What can hang from each mark
k650: k706
k587: k311 k480
k480: k587
k706: k587 k650
k311: k538 k587 k766
k109: k538
k538: k109 k311 k480

Every row comes from one small tree of marks. The marks that hang from a mark follow it in brackets, in the order of their numbers. Every link used is in the known rows. Which tree was each row made from?
Known rows
k706{k587{k311} k650}: [-4.62  2.26  1.65 -0.03 -2.76  0.69 -0.82 -0.35 -4.73 -4.39  2.22  4.00
 -0.55 -0.07 -2.51  0.50  1.39  1.15  0.60  0.06  0.81 -2.04  0.31 -0.01
 -1.74]
k538{k109 k311 k480}: [ 4.09 -1.91  1.60 -4.82  2.85  0.48  0.15 -3.89 -1.25 -0.34 -5.05  3.31
  4.36 -1.45  0.47 -1.30 -1.47 -2.00  0.06 -3.91 -1.86  3.44 -0.25 -0.56
  2.71]
k311{k538{k109} k587{k480} k766}: [-2.84 -1.35  0.72  1.10  0.58  0.70  0.58  0.55  1.52  1.12  1.40 -0.80
  6.61 -2.83 -0.47 -0.39  0.08  1.28  0.11 -0.48 -1.52 -0.54 -1.65  1.60
 -4.15]
k109{k538{k311 k480{k587}}}: [ 1.63 -1.49  0.41 -1.08  1.24 -0.68 -0.65 -1.84 -3.90  0.47 -3.92  3.17
  2.74 -0.38 -2.18 -1.41  0.01 -0.84  0.59 -2.73 -4.63  1.22  2.19  0.15
  1.56]
k311{k538{k480} k766}: [ 1.13  0.36 -0.66  1.54  1.80  0.74  0.59 -0.91 -1.53  0.91  2.40  0.44
  4.15 -0.18 -1.33 -1.42  1.22  0.41  0.41 -1.84 -0.58  0.32 -0.66  0.87
  1.24]
k587{k311}: [-0.99  2.11  0.80  0.06 -0.81 -0.21  0.32  0.48 -1.92 -1.62 -1.00 -1.78
  0.52 -0.20 -0.61  0.00  2.44  0.34  0.24 -0.34  0.68 -1.40 -0.78  0.16
 -0.30]
k650{k706}: [ 0.56 -1.16 -0.69  0.42 -1.21 -0.79  0.06 -1.90  0.38  1.76  1.14  1.67
 -0.17  0.24 -0.46 -0.46  0.01  0.60  0.45  0.21  1.47 -1.80 -0.92  0.26
  0.56]
k109{k538{k311{k587} k480}}: [ 0.82 -1.39  0.88 -2.20  1.31 -0.74 -0.30 -1.96 -2.21  0.81 -5.82  1.93
  5.72 -1.01 -1.92 -1.04 -0.19 -0.78  0.24 -3.78 -2.54  1.20  1.92  1.04
  1.76]
k480{k587{k311{k538{k109}}}}: [-0.80  0.71  0.48  2.01  0.51  0.39  0.09 -0.54 -1.38 -0.11 -3.59 -2.15
  2.21 -1.03 -1.59 -0.52  1.79  0.45  0.28 -0.08 -1.83 -1.86 -0.60 -0.23
 -2.63]
k109{k538{k480{k587}}}: [-0.07 -1.17 -0.25  0.29  0.34 -0.30 -0.46 -0.68 -3.93  0.51 -1.42  2.62
  2.24 -0.32 -2.41 -0.75  0.41 -0.19  0.57 -1.58 -2.14 -0.52  2.21 -0.32
  0.22]
k587{k480}: [-1.09 -0.13  0.67 -0.89 -2.09 -0.72 -0.24  1.73 -0.86 -0.59  3.05  0.61
  0.31 -1.17  0.74  0.03  0.94  0.91  0.22  0.35 -0.77 -1.87 -0.88 -0.47
 -1.46]
k311{k538}: [ 0.35  1.15 -0.29  2.09  0.81 -0.30 -0.05 -0.50  0.21  0.32  0.11 -3.31
  1.18 -0.10 -0.76 -0.31  0.71  0.75 -0.25 -0.73 -0.28 -0.66 -0.55  0.13
  0.57]
k538{k480}: [ 2.14 -0.54  0.03 -1.78  0.44  0.43  0.13 -1.01 -1.71  0.54 -1.45  2.49
  2.46 -0.22  0.16 -0.83  0.54 -0.59  0.32 -1.95  0.51 -0.35  0.27 -0.56
  1.51]
k538{k109}: [ 0.28 -1.02  0.81 -1.25  1.39  0.61  0.17 -1.60  0.38 -0.67 -0.83 -0.02
  1.49 -1.15  0.12  0.33 -1.55 -0.60 -0.27 -0.81  0.38  1.97 -0.52 -0.44
 -0.56]
k706{k587{k311}}: [-2.61  1.93  0.95 -0.55 -2.24  0.15 -0.29  0.19 -3.46 -3.57  0.26 -0.58
  0.06  0.00 -1.94  0.50  1.67  0.80  0.77 -0.04 -0.44 -1.50 -0.19  0.46
 -0.46]
k109{k538{k311}}: [ 0.25 -0.16  0.92 -0.47  1.21 -1.31 -0.57 -1.44 -2.38 -1.26 -1.08 -0.79
  1.06 -0.18 -2.20 -0.15 -0.54 -0.25 -0.06 -1.84 -2.87  2.62  1.32  0.80
  2.17]
k587{k311 k480}: [-2.06  1.98  1.53 -1.01 -2.89 -0.83  0.14  2.25 -2.52 -2.21  2.02 -1.04
  0.98 -1.40 -0.05  0.01  3.33  1.32  0.45  0.06 -0.32 -3.30 -1.62 -0.28
 -1.55]
k311{k538{k109} k587 k766}: [-2.12 -1.12  0.00  1.85  2.46  1.26  0.81 -1.16  2.43  1.63 -1.59 -1.31
  6.18 -1.75 -1.18 -0.38 -0.81  0.37 -0.07 -0.89 -0.89  0.96 -0.80  1.98
 -2.83]
k311{k538 k587 k766}: [-2.34 -0.21 -0.67  2.93  1.12  0.79  0.61  0.55  2.12  2.29 -0.82 -1.78
  4.91 -0.83 -1.22 -0.69  0.54  0.93  0.17 -0.24 -1.12 -0.63 -0.36  2.46
 -2.19]
k650{k706{k587{k311 k480}}}: [-2.87  0.60  0.84 -0.79 -4.80 -1.19 -0.31 -0.40 -3.29 -2.04  3.97  1.62
  0.15 -0.69 -1.67  0.04  2.37  2.06  1.28  0.62  0.49 -4.82 -1.69  0.33
 -1.14]

Which tree is each row?
[-0.06 -2.60  2.12 -3.73  0.50 -0.12 -0.12 -1.18  1.65  0.33 -5.08  1.57
  5.19 -2.92  0.96 -0.48 -1.35 -0.56 -0.03 -1.73 -3.00  1.13 -0.88  0.51
 -2.10]	k538{k109 k311{k587{k480}}}
[-3.64 -1.34  0.27  0.04 -1.40  0.44  0.47  2.43  1.10  1.50  1.83  2.17
  4.11 -1.71  0.21 -0.34  0.72  1.06  0.62  0.78 -1.75 -1.68 -0.81  1.95
 -4.23]	k311{k587{k480} k766}
[-4.60  0.42  1.49 -0.84 -3.95  0.31 -1.33  0.73 -3.85 -3.54  5.91  6.27
 -0.91 -0.93 -1.52  0.53  0.04  1.81  0.57  0.77 -0.26 -2.37  0.05 -0.61
 -2.80]	k706{k587{k480} k650}
[-1.92 -1.22  0.51  0.25  1.42 -0.54  0.00 -0.69 -1.03  0.44 -1.58  0.62
  4.17 -0.70 -2.45 -0.48 -0.57 -0.17  0.30 -1.57 -3.81  2.62  1.38  2.61
 -0.06]	k109{k538{k311{k587 k766}}}
[ 1.75 -3.10  1.29 -3.92  3.28  1.45  0.71 -3.02  0.33  1.55 -5.74  4.84
  7.89 -2.02  0.04 -1.61 -1.59 -1.75  0.45 -3.36 -2.88  3.40 -0.13  1.55
  0.19]	k538{k109 k311{k587 k766} k480}
[-1.58 -1.76  0.98 -1.65 -0.41 -0.08  0.27  0.99  1.01  1.29 -1.16  2.47
  4.32 -1.62  0.41 -1.07  0.20  0.24  0.59 -0.41 -4.27  0.44 -0.67  2.17
 -1.95]	k538{k311{k587{k480} k766}}
[ 2.13 -1.42  0.04  0.34  2.12  0.93 -0.04 -2.26 -0.85  1.49 -3.63  0.73
  4.33 -1.29 -0.94 -1.32 -0.11 -0.44  0.16 -2.14 -1.39 -0.39 -0.04 -0.91
 -0.76]	k311{k538{k109 k480{k587}}}
[-1.98  0.68  0.21  0.05 -3.21 -0.74 -0.17 -1.85 -2.74 -1.46  1.30  1.00
 -0.08  0.27 -2.22  0.03  1.56  1.23  1.11  0.21  1.06 -3.19 -0.92  0.60
  0.14]	k650{k706{k587{k311}}}
[-0.27 -1.53  0.05  0.21  2.90  1.60  0.91 -1.94  0.88  2.11 -2.60  0.99
  8.43 -1.97 -1.06 -1.22 -0.35 -0.13  0.21 -2.61 -0.49  0.80 -0.59  1.49
 -1.39]	k311{k538{k109 k480} k587 k766}
[ 3.17 -2.23  1.24 -3.91  3.50  1.23  0.57 -3.40 -1.60 -0.18 -1.75  4.34
  5.14 -1.41  0.04 -1.55 -1.42 -1.74  0.43 -3.21 -2.87  4.82 -0.62  0.61
  1.98]	k538{k109 k311{k766} k480}
[-5.13  3.03  2.02  0.94 -4.11 -0.09 -0.99  0.71 -5.20 -4.75  5.23  2.18
  0.75 -1.23 -2.75  0.28  2.83  2.68  0.60 -0.20  0.20 -4.25 -0.97 -0.33
 -2.50]	k706{k587{k311{k538} k480} k650}
[-1.97 -1.06  1.40 -1.22 -0.59 -1.51 -0.55  0.19 -1.12 -0.14 -2.45 -0.01
  3.89 -1.68 -1.56 -0.19  0.01  0.38  0.12 -1.78 -3.65  0.24  1.01  1.27
 -0.55]	k109{k538{k311{k587{k480}}}}
[-5.60  2.19  2.27 -0.77 -4.59  0.11 -0.97  1.09 -5.45 -4.97  4.89  4.56
 -0.36 -1.09 -1.86  0.54  2.12  2.06  0.83  0.41  0.22 -3.74 -0.44 -0.43
 -2.98]	k706{k587{k311 k480} k650}
[ 0.90  0.14  0.26 -0.67 -0.68  0.53  0.18 -0.08 -3.23  0.74 -4.35  3.15
  2.39 -0.42 -0.64 -1.38  2.60 -0.34  0.92 -1.08 -1.34 -2.83  0.42 -0.54
 -0.93]	k538{k480{k587{k311}}}
[ 1.84 -2.59  0.29 -2.05  1.43  1.28  0.01 -2.07 -1.33  1.25 -4.14  4.61
  3.44 -1.33 -0.05 -1.04 -0.98 -1.19  0.47 -1.41 -1.38  0.30  0.55 -1.18
 -1.34]	k538{k109 k480{k587}}
[ 1.01 -1.37  0.46 -0.79  2.19  0.90  0.38 -2.38  1.38  2.05 -6.26 -0.15
  7.78 -2.18 -0.45 -0.89 -0.39 -0.36 -0.18 -3.26  0.55 -0.73 -0.26  0.19
 -0.63]	k311{k538{k109 k480} k587}
[-2.62  1.29 -0.33  2.34 -2.09 -0.41  0.16 -1.68 -2.92 -1.19  4.06 -0.48
  1.31  0.32 -3.29 -0.52  2.18  1.93  1.19  0.16  0.41 -2.80 -1.61  1.66
 -0.08]	k650{k706{k587{k311{k538 k766}}}}
[ 1.18 -0.86  1.00 -2.03  0.82  1.17  0.30 -1.57 -2.95 -0.14 -4.95  3.23
  4.02 -1.58 -0.52 -1.05  1.01 -0.91  0.67 -1.76 -0.84 -0.79 -0.11 -1.06
 -1.45]	k538{k109 k480{k587{k311}}}
[-0.29 -0.63 -0.63  1.34  1.65  1.09  0.71 -0.37  0.54  2.74 -2.05  0.73
  7.04 -1.03 -1.22 -1.49  1.06  0.42  0.44 -2.06 -0.73 -0.98 -0.23  1.90
 -0.84]	k311{k538{k480} k587 k766}
[-2.68  2.84  1.41  0.50 -1.79  0.75 -0.69 -1.47 -5.79 -3.82  1.38  3.23
  2.01 -0.40 -3.08 -0.35  2.31  1.40  0.65 -1.95  1.08 -2.98  0.07 -0.30
 -0.06]	k706{k587{k311{k538{k480}}} k650}
[ 1.60 -2.03  0.48 -2.72  1.71  0.86  0.52 -1.46 -0.19  2.34 -4.92  4.53
  6.36 -0.95 -0.03 -1.96 -0.11 -1.15  0.73 -2.72 -3.25  1.43  0.37  1.93
  0.69]	k538{k311{k587 k766} k480}
[-1.79  2.92  1.33  0.94 -2.08 -1.06  0.12  1.78 -2.43 -1.92  2.13 -4.09
  2.08 -1.53 -0.67 -0.24  4.01  2.01  0.22 -0.66 -0.41 -3.88 -2.20 -0.11
 -0.98]	k587{k311{k538} k480}
[-3.03  1.88  1.26 -0.12 -2.24 -0.20  0.59  2.57 -3.06 -2.11  5.39 -0.04
  1.59 -1.24 -0.39 -0.25  3.43  1.58  0.80  0.60 -1.11 -2.06 -2.02  0.85
 -2.17]	k587{k311{k766} k480}
[ 1.09 -0.63  0.59 -1.35  2.08 -0.44 -0.02 -1.98 -4.29 -0.62  0.67  2.69
  3.75 -0.23 -2.40 -1.19  0.03 -0.63  0.53 -2.96 -3.41  3.43  1.20  1.29
  3.18]	k109{k538{k311{k766} k480}}
[-1.75  1.45 -0.14  1.55 -2.62 -0.91 -0.19 -2.10 -2.44 -1.29  1.32 -1.43
  0.87  0.18 -2.94 -0.22  2.13  1.80  0.97 -0.25  0.97 -3.77 -1.35  0.72
  0.55]	k650{k706{k587{k311{k538}}}}
[-3.65  1.81  1.67 -1.41 -4.07 -0.37 -0.47  1.69 -4.20 -4.15  3.37 -0.16
  0.41 -0.99 -1.33  0.58  2.54  1.63  0.98  0.35 -1.12 -3.19 -1.00 -0.05
 -1.88]	k706{k587{k311 k480}}
[ 1.15 -1.81  1.22 -2.06  3.07  0.76  0.41 -2.34  0.07 -0.70 -0.30  1.45
  2.80 -1.04 -0.14 -0.72 -2.03 -1.14  0.14 -1.30 -3.22  5.14 -0.92  1.15
  0.61]	k538{k109 k311{k766}}
[-0.60  0.53  0.34  0.40 -0.30 -0.52 -0.26 -0.33 -5.18 -0.59 -2.02  1.52
  2.81 -0.46 -2.90 -0.72  2.18  0.10  0.75 -1.63 -1.66 -1.59  1.59 -0.19
 -0.02]	k109{k538{k480{k587{k311}}}}
[ 1.10 -1.51 -0.38  1.35  2.82  1.62  0.49 -1.72 -1.28  1.51  0.14  2.06
  5.01 -1.20 -1.53 -1.53 -0.09 -0.12  0.55 -1.34 -2.35  1.03 -0.50  0.38
 -1.17]	k311{k538{k109 k480{k587}} k766}
[ 0.78 -1.75  0.19 -0.26  1.73 -0.17 -0.28 -1.30 -4.38  0.58 -1.24  4.12
  3.39 -0.25 -2.77 -1.72  0.02 -0.70  0.91 -2.06 -5.41  2.31  1.90  1.14
  1.11]	k109{k538{k311{k766} k480{k587}}}
[-2.53 -1.30  1.12 -0.50 -0.11 -1.06 -0.12  0.68 -1.61  0.00  0.72  1.00
  4.32 -1.57 -1.94 -0.48  0.05  0.61  0.42 -1.21 -4.47  1.29  0.65  2.30
 -1.14]	k109{k538{k311{k587{k480} k766}}}
[-0.09 -1.61  0.60 -1.35  1.84 -0.20  0.10 -1.52 -2.41  0.82 -2.80  2.95
  6.25 -0.89 -2.19 -1.22 -0.20 -0.60  0.55 -3.19 -3.44  2.36  1.58  2.07
  1.38]	k109{k538{k311{k587 k766} k480}}
[-6.34  1.94  1.96  0.09 -4.11  0.68 -0.54  1.54 -5.84 -4.88  7.78  5.89
  0.35 -0.94 -2.38  0.25  2.19  2.28  1.13  0.92 -0.59 -2.64 -0.88  0.60
 -3.45]	k706{k587{k311{k766} k480} k650}
[-0.28  2.25  1.14  0.93  1.14  0.01  0.44 -1.10 -1.32 -1.89 -1.60 -4.67
  2.92 -1.18 -1.34  0.01  1.88  0.63 -0.18 -1.58  0.71 -0.45 -1.60 -0.09
 -0.09]	k587{k311{k538{k109}}}
[-2.84  2.77  0.88  1.78 -1.47 -0.44  0.61  2.34 -2.76 -1.80  5.38 -3.08
  2.74 -1.33 -1.29 -0.52  3.98  2.19  0.59 -0.02 -1.26 -2.53 -2.43  1.06
 -1.77]	k587{k311{k538 k766} k480}
[-2.45  2.95  0.74  1.13 -1.51 -0.07 -0.30 -0.13 -3.31 -3.29  0.40 -3.24
  1.11 -0.11 -2.62  0.25  2.37  1.31  0.62 -0.63 -0.62 -1.99 -0.56  0.56
 -0.15]	k706{k587{k311{k538}}}
